(in the rows, 128 means zero)
Known rows, with every way that one mark hangs from another
{R G}: [141 126 106 128 122 178 157 153 140 127  97  98 151 189 123 146 114  94
 165 111 174 131 126 159 143  66 135]
{J {G R {X {C H}}} M Q}: [134 182  98 172 146  90 122 137 154 112 147 136 148  52 157 112 141 112
 153 180  88 163 121  82 123  63 119]
{E A C}: [112 167 121  97 127 151 104 168 167 105  51 108 148 173 131 152  64 110
 127 101 141 180 106 151 170  73 136]
{C H}: [189 123 108 132 123 135 156 169 138 155  95 105 125 148 124 100 110 116
 113 116 135 138 124 139 157  59 134]
{Y M}: [157  87 125 124 124 146 164 177 144 144  90 124 123 192 132 141 118 101
 150 143 141 115 113 143 145  75 139]
{A {E {C H}}}: [164 174 150 128 134 119 121 169 153 122  88  82 122 132 123  86 117 130
  98 104 119 153 112 109 156  61 152]
{Q {J {G R {X C}} {M Y}}}: [146 129 158 106 150 127 139 155 154  70 173 145 124  90 154 140 177  68
 141 178 101 174 118 109 108 117 125]
{L {R {G J}} Y}: [151 118 118 142 135 136 138 139 156  86 117  93 159 177 149 111 128  68
  63 128 182 116 153 165 178 129 167]
{A {E {C X}}}: [134 164 177  82 122 105 122 136 162  74  93  68 142 120 122 128 125 133
 132 107 143 139  98 130 153  66 120]
{A {E {C H X}}}: [151 167 173 110 121  79 123 155 161  96  95  80 124 112 113  85 130 136
 113 109 135 145 105 117 159  50 129]
{L {R {G {J M}}} Y}: [142 120 139 150 130 104 117 147 164  76 111 128 137 168 160 118 132  66
  87 131 156  83 139 155 167 137 176]
{Q {J G}}: [186 119 141 126 129 180 156 159 159 108 101 100 122 154 130 141 150  92
 163 119 132 149 117 149 149  99 127]
{A {E C}}: [148 169 151  99 137 147 123 150 153  99  86  69 140 142 136 126 113 127
 116 104 127 153 105 121 146  77 142]
{Q {J {G R} {M Y}}}: [173 128 171 132 160 138 165 157 146 101 135 142 116 124 168 145 160  75
 108 172 115 145  98 120 114 124 142]
{E C}: [127 149 126  92 118 152 147 149 150 115  59  97 159 155 133 134 103 112
 132 100 142 162 111 156 168  77 130]
{Y M Q}: [183  96 152 150 123 148 169 119 137 134 104 127 108 222 141 157 131 129
 151 170 137 117 119 157 129  74 137]
{H {C X}}: [123 118 159  83  82 115 129 147 159  96  84 102 165 157 107 138 110 121
 173  99 164 144 109 160 157  60  96]
{Q {J {G X} {M Y}}}: [188 106 173 113 124 162 158 156 140  91 133 152  80 132 152 141 165  68
 156 146  87 132 114 126 121 112 123]
{M {Y {Q J}}}: [241  99 184 125 124 179 182  78 126  95 125 107  86 205 147 157 153 112
  85 158 111 154 112 150 121 108 126]
{G {J M Q} X}: [143 142 117 138 136 121 123  59 149  95 137 151 135 140 147 117 119 114
 147 157  59 106 102 106 134  85 114]
{E {C H X}}: [132 144 148 103 102  84 147 154 158 113  69 108 141 125 108  94 120 118
 127 101 148 155 114 150 179  49 119]
{J M}: [161 122 128 114 120 130 138 157 146 124  88 129 124 148 144 146 110 110
 160 115 116 101 104 141 137  84 134]
{M {Y {Q {J {G R {X C}}}}}}: [175 137 161 124 148 162 167  92 139  67 190 115 132 128 152 151 185  99
 113 207 124 210 137 134 109 107 113]
{R {G {J M} {X {C H}}}}: [ 83 132 119 153 123  90  87 148 168  90 162 170 134 151  99  77 146  79
 198 134 120 131 133 106 138  64 147]
{L R}: [193 133 111 111 114 144 162 161 151 122  89  89 140 159 153 135 100 119
  86 130 164 117 138 172 171  99 147]
{J G M Q}: [167 153 126 170 131 153 141 136 146 113  76 120 123 118 169 161 121 115
 181 123  93 112  93 102 117  77 122]
{J {G R} {M Y} Q}: [160 162 134 165 166 143 172 126 127 121 117 125 137  94 195 161 132  98
 102 175 105 141  90  85  95  94 129]

Rows
[204 125 188 161 122 149 147 109 163  85 111 141  88 177 148 161 167 118
 191 149 103 119 108 152 122 104 136]	{Y {Q {J G M}}}
[167 142 131 124 159 158 167 144 160 113 129 102 158 132 143 135 151  96
 123 167 147 166 120 156 150 106 129]	{Q {J {G R}}}
[128 157  88 107 152 161 166 146 142 135 148 108 183 100 153 130 130 102
 139 176 156 161 140 158 145  75 114]	{J {G R X}}
[181 120 162 134 124 148 139 167 167  96  96 137 102 146 140 145 153  91
 192 120 105 117 104 139 137 107 138]	{Q {J G M}}
[128 120 167 152 131 146 142  65 130  83 175 174 112 211 143 134 154  87
 153 178 118 111 124 134 100  87 138]	{R {G {J {M {Y Q}}} X}}
[149 143  98 128 138 153 142  52 140 104 140 117 158 150 138 114 115 116
 120 160  86 140 115 119 146  76 105]	{G {J Q} X}
[213  92 179 108 124 141 157 142 138  97 108 140  78 169 146 146 143  84
 111 130  87 120  94 125 124 119 138]	{Q {J {M Y}}}
[117 161 105 142 143  87 117 188 160 120 155 147 149  61 140 100 144  99
 171 166 123 158 136 111 131  68 131]	{J {G R {X {C H}}} M}
[129  85 125 140 128 125 145 149 156  93 142 136 138 198 145 101 147  54
  86 177 166 102 166 160 180 124 163]	{L {R {G J X}} {Y M}}
[119 178 101 145 149 119 125 117 154  90 144 125 166  61 167 152 136 112
 174 176  97 159 117  96 114  79 110]	{J {G R {X C}} M Q}
[155 162 124 145 157 146 172 107 122 116 144 138 137  82 194 152 135  94
 111 194  89 144 107  96 101  89 112]	{J {G R X} {M Y} Q}
[103 114 145 125 135 144 135 121 135  94 161 169 125 183 135 117 140  59
 154 149 120 110 118 119 115  90 140]	{R {G {J {M Y}} X}}
[193  92 176 150 119 169 172 112 152 101 139 150  89 206 135 146 181 105
 188 199 114 134 135 160 135  91 123]	{Y M {Q {J {G X}}}}
[123 134 137 156 139 150 139  69 128  87 152 162 123 171 152 128 137  76
 136 162  87 112 104  90 104  84 128]	{R {G {J {M Y} Q} X}}
[200 127 141 140 129 148 161 111 118 116  89 122  99 139 177 162 111 107
 104 133  76 116  84  90 103  88 124]	{J {M Y} Q}
[ 95 149  94 146 132 158 110  74 154  69 154 111 170 161 115 124 133  94
 175 143 118 163 128 102 133  64 113]	{R {G {J Q} {X C}}}
[110 149 113 159 133 137 121  65 151  89 141 158 144 169 137 123 128  95
 178 156  91 100 112 112 129  75 126]	{R {G {J M Q} X}}
[176 116 171 169 156 144 182 112 159 112 141 138 125 199 148 151 177 112
 143 223 143 145 122 157 129 105 142]	{Y M {Q {J {G R}}}}
[140 153 137 155 179 107 149  67 133 104 147 145 150 131 175 127 121 103
  59 191  83 131  81  82 106 107 136]	{G {J {M Y} Q} R}
[125 167 105 136 164  99 132  43 151 101 166 153 173 118 161 114 122 118
 106 203  75 118 106 113 132  93 118]	{G {J M Q} R X}
[155 138  96 113 105 164 165 147 148 110 124 106 151 174 142 130 114  96
 125 146 182 113 165 186 172  83 142]	{L {R {G X}}}
[101 160 141  76 114 112 105 154 176  81  58 104 150 154 118 153  77 117
 142 104 155 170  98 161 174  60 114]	{E A {C X}}
[120 134 144 122 174 104 144 116 141 110 156 152 151 144 155 116 126  86
  75 178 116 127  93 111 118 113 149]	{G {J {M Y}} R}
[137 108 147 104 138 130 136 116 134 100 154 166 117 152 146 111 132  80
 123 154  89 114 108 116 121  99 129]	{G {J {M Y}} X}
[116 142 155 125 159  95 122  57 143  68 207 161 146 138 154 128 153 108
 105 214 100 159 118 112  96 104 129]	{G {J {M {Y Q}}} R {X C}}
[149 147 132 138 141  88 121 168 175  92 166 154 128  80 128  95 172  92
 161 175 100 166 131 118 141  93 133]	{Q {J {G R {X {C H}}} M}}
[175 139 135 146 127 169 162 123 120 109 116 136 102 105 181 156 134  92
 149 150  74 128 102  91 102  82 109]	{J {G X} {M Y} Q}
[ 94 133 129  99 161  94 115 115 147  78 192 155 159 108 147 113 143  80
 104 184 105 158 112  98 111 106 132]	{G {J {M Y}} R {X C}}
[ 98 166 103 134 160  83 103  61 163  74 174 144 179  97 148 118 130 115
 131 192  75 148 107  90 125  90 117]	{G {J M Q} R {X C}}
[228  86 156 150 115 124 176 132 141 111  94 103 102 194 178 150 136 113
  54 176 153 105 151 177 162 126 159]	{L R {Y M Q}}
[ 89 148  89  92 161 113 116 103 162  91 187 119 200 117 122 103 130 101
 120 179 136 178 134 132 148  86 117]	{G J R {X C}}
